Every row comes from one small tree of marks. The marks that hang from a mark follow it in brackets, in alphabetical order. Every link used is in the known rows. Which tree was each row made from?
(in the rows, 128 means zero)
Known rows:
tovez{rafof}: [140 113 109 164  92  96 130 160 100  97 109  99  96 118 143 126 106 114
 185 111 123 150 148]
tefi{buvumaz sazinu sazu{tovez{rafof}}}: [129 104 105 162 109  67 137 141  96  64  43 131 111  92  96 119 111  99
 180  93 118 142 154]
rafof{rakeg{sazinu{tefi{sazu{tovez}}}}}: [134 124 130 144 122  76 140 176  93  85  98 100 101 127 129 124 118 117
 207 126 144 160 157]
rakeg{rafof sazinu}: [160 124 142 154 108  92 121 159  94  98  78 101 122 139 133 146 134 123
 207 107 151 168 146]
sazinu{tefi}: [135 110  82 142 103 100 121 143  91  92 110  88  95  65 128 120  95 113
 181  93 147 144 144]
rafof{rakeg{sazinu{vekan}}}: [155 137 138 153 123  92 130 190  94  91 105 106  87 137 134 129 114 120
 213 139 155 162 151]
rakeg{sazinu}: [148 127 132 135 101  90 125 161  94 102  93  92 117 135 129 138 117 120
 207 104 152 148 140]
buvumaz{tavo}: [149 120 115 134  95  88 123 167  91 110 103 102 104  91 137 120 120 107
 155  90 139 140 140]
vekan{sazu{tefi{buvumaz} tovez}}: [ 86 111 131 125 125  87 122 166  92  94  32 128  98  76 141 110 122 112
 202  93 122 126 123]
tovez{rafof{rakeg{sazinu{tefi{buvumaz}}}}}: [134 131 106 180 103  79 135 154  99  85 103 105  90 158 140 129 121 117
 199 134 132 169 157]
tefi{sazinu{rakeg{rafof} vekan} sazu}: [162 107 138 173 130 118 136 187 102  80 107 143 103  82 106 128  93 107
 187 125 151 152 162]
rafof{rakeg{sazinu{tefi{buvumaz} vekan}}}: [146 138 114 162 126  88 127 170  92  82  98 112  82 135 130 128 116 119
 209 138 158 167 152]
vekan{sazu{tefi}}: [102 108 118 129 123 106 124 176  99 103  69  99  95  71 151 113 110 114
 208 101 137 129 122]
sazu{tefi}: [147 114 116 132 112  96 120 170  98 106  91  98 105  75 161 112 118 115
 195  93 142 132 120]
tovez{rafof{rakeg{sazinu{tefi{sazu}}}}}: [133 118 108 176 109  84 144 169 102  88 116 103  95 152 142 129 117 116
 200 134 129 168 160]
vekan{sazu{tefi{sazinu} tovez{rafof}}}: [ 93 108 132 140 114  91 125 173 100  92  60 142 107  86 137 118 118 107
 199  93 117 130 125]
sazu{tefi{sazinu} tovez{rafof}}: [133 113 135 149  98  74 123 167 100  90  78 159 122  97 140 120 129 104
 182  82 115 133 125]
tovez{rafof{rakeg{sazinu{vekan{sazu}}}}}: [131 126 122 177 114  95 136 181 102  91 108 122  85 158 143 133 117 118
 207 142 131 165 153]
tefi{buvumaz{tavo}}: [140 130  99 144 100  76 117 137  88  94  59  99  92  97 130 116 123 109
 165  95 140 143 141]
tefi{buvumaz}: [140 127 102 143 104  83 116 135  88  86  54  82  89  88 126 116 108 114
 189 101 142 141 142]
rafof{rakeg{sazinu}}: [149 137 140 144 113  80 133 180  94  92 100  82  99 135 134 126 116 119
 214 131 152 159 153]

Which tree is each row?
[150 120 117 162 111  93 120 144  93  92  88 107 119 132 130 146 133 122
 201 102 155 173 147] => rakeg{rafof sazinu{tefi}}
[134 142 125 173 115 104 112 149  96  71  65 144  83  94  98 124  94 105
 191 124 158 143 148] => tefi{buvumaz sazinu{rakeg vekan{sazu}}}
[ 90 105 139 119 125  95 125 180  94 100  53 126 102  72 144 112 118 112
 203  92 121 124 122] => vekan{sazu{tefi tovez}}
[140 127 110 183 109  92 135 171 100  89 121 122  86 155 142 133 117 118
 199 138 135 169 156] => tovez{rafof{rakeg{sazinu{tefi vekan}}}}
[162 130 165 175 133 130 120 191  93  96 114 153  82 108 135 129 103 121
 187 143 156 157 160] => sazinu{rakeg{rafof} vekan}
[164 134 142 164 104 115 116 173  98  85 118 138  97  86 105 128  85 106
 185 118 160 141 150] => tefi{sazinu{rakeg vekan}}
[153 111  82 171 124  91 129 156  96  75  66 147  92  84 101 123 112  98
 163 103 145 148 147] => tefi{buvumaz{tavo} sazinu{vekan} sazu}
[168 124 139 168 124 110 117 174  93  97  86 137 105 143 133 151 131 125
 207 118 156 172 144] => rakeg{rafof sazinu{vekan}}
[ 87 105 137 135 111  94 130 173  94  95  62 123  97  93 129 120 107 112
 197 101 111 133 141] => vekan{sazu{tovez{rafof}}}
[137 126 134 165 114 107 123 148  92  90 117 109 101  92 132 122 103 117
 179 121 155 158 164] => sazinu{rakeg{rafof} tefi}
[ 87 110 140 138 116  89 132 180  95  91  63 121  92  98 130 117 109 112
 201 111 112 138 145] => vekan{sazu{tovez{rafof{rakeg}}}}
[116 102 114 154 128  68 146 158  92  75  42 117  94 108 124 112 120 111
 186 114 111 148 159] => tefi{buvumaz sazu{tovez{rafof{rakeg}}}}
[143 133 117 192 139 121 114 150  89  79 100 164  71 104 127 127 107 119
 178 140 162 167 162] => sazinu{rakeg{rafof} tefi{buvumaz} vekan}
[163 126 135 160 116 109 115 177 101  94 102 142 105  82 143 121 115 110
 192 107 156 142 128] => sazu{tefi{sazinu{rakeg{rafof} vekan}}}
[135 128  98 148 106  85 121 131  92  90  84 100 109 132 122 137 120 118
 200 102 155 155 142] => rakeg{sazinu{tefi{buvumaz}}}
[131 117  93 148 115  82 132 139  93  91  85 108 112 133 124 135 127 115
 189 102 151 157 146] => rakeg{sazinu{tefi{buvumaz{tavo} sazu}}}
[135  99  60 169 144 116 126 154  89  78  91 142  67  72 123 122  98 115
 181 116 148 154 148] => sazinu{tefi{buvumaz sazu} vekan}
[138 134 139 151 128  96 131 193  95  91  97 109  84 136 133 129 114 120
 218 141 153 160 150] => rafof{rakeg{sazinu{vekan{sazu}}}}
[102 130 110 176 143 126 119 156  91  81  95 163  62  97 122 120  94 116
 188 143 158 150 155] => sazinu{rakeg tefi{buvumaz} vekan{sazu}}
[124 120 136 153 122 106 126 180  95  98  87 152  99 148 127 144 121 121
 209 118 140 152 139] => rakeg{sazinu{vekan{sazu{tovez{rafof}}}}}
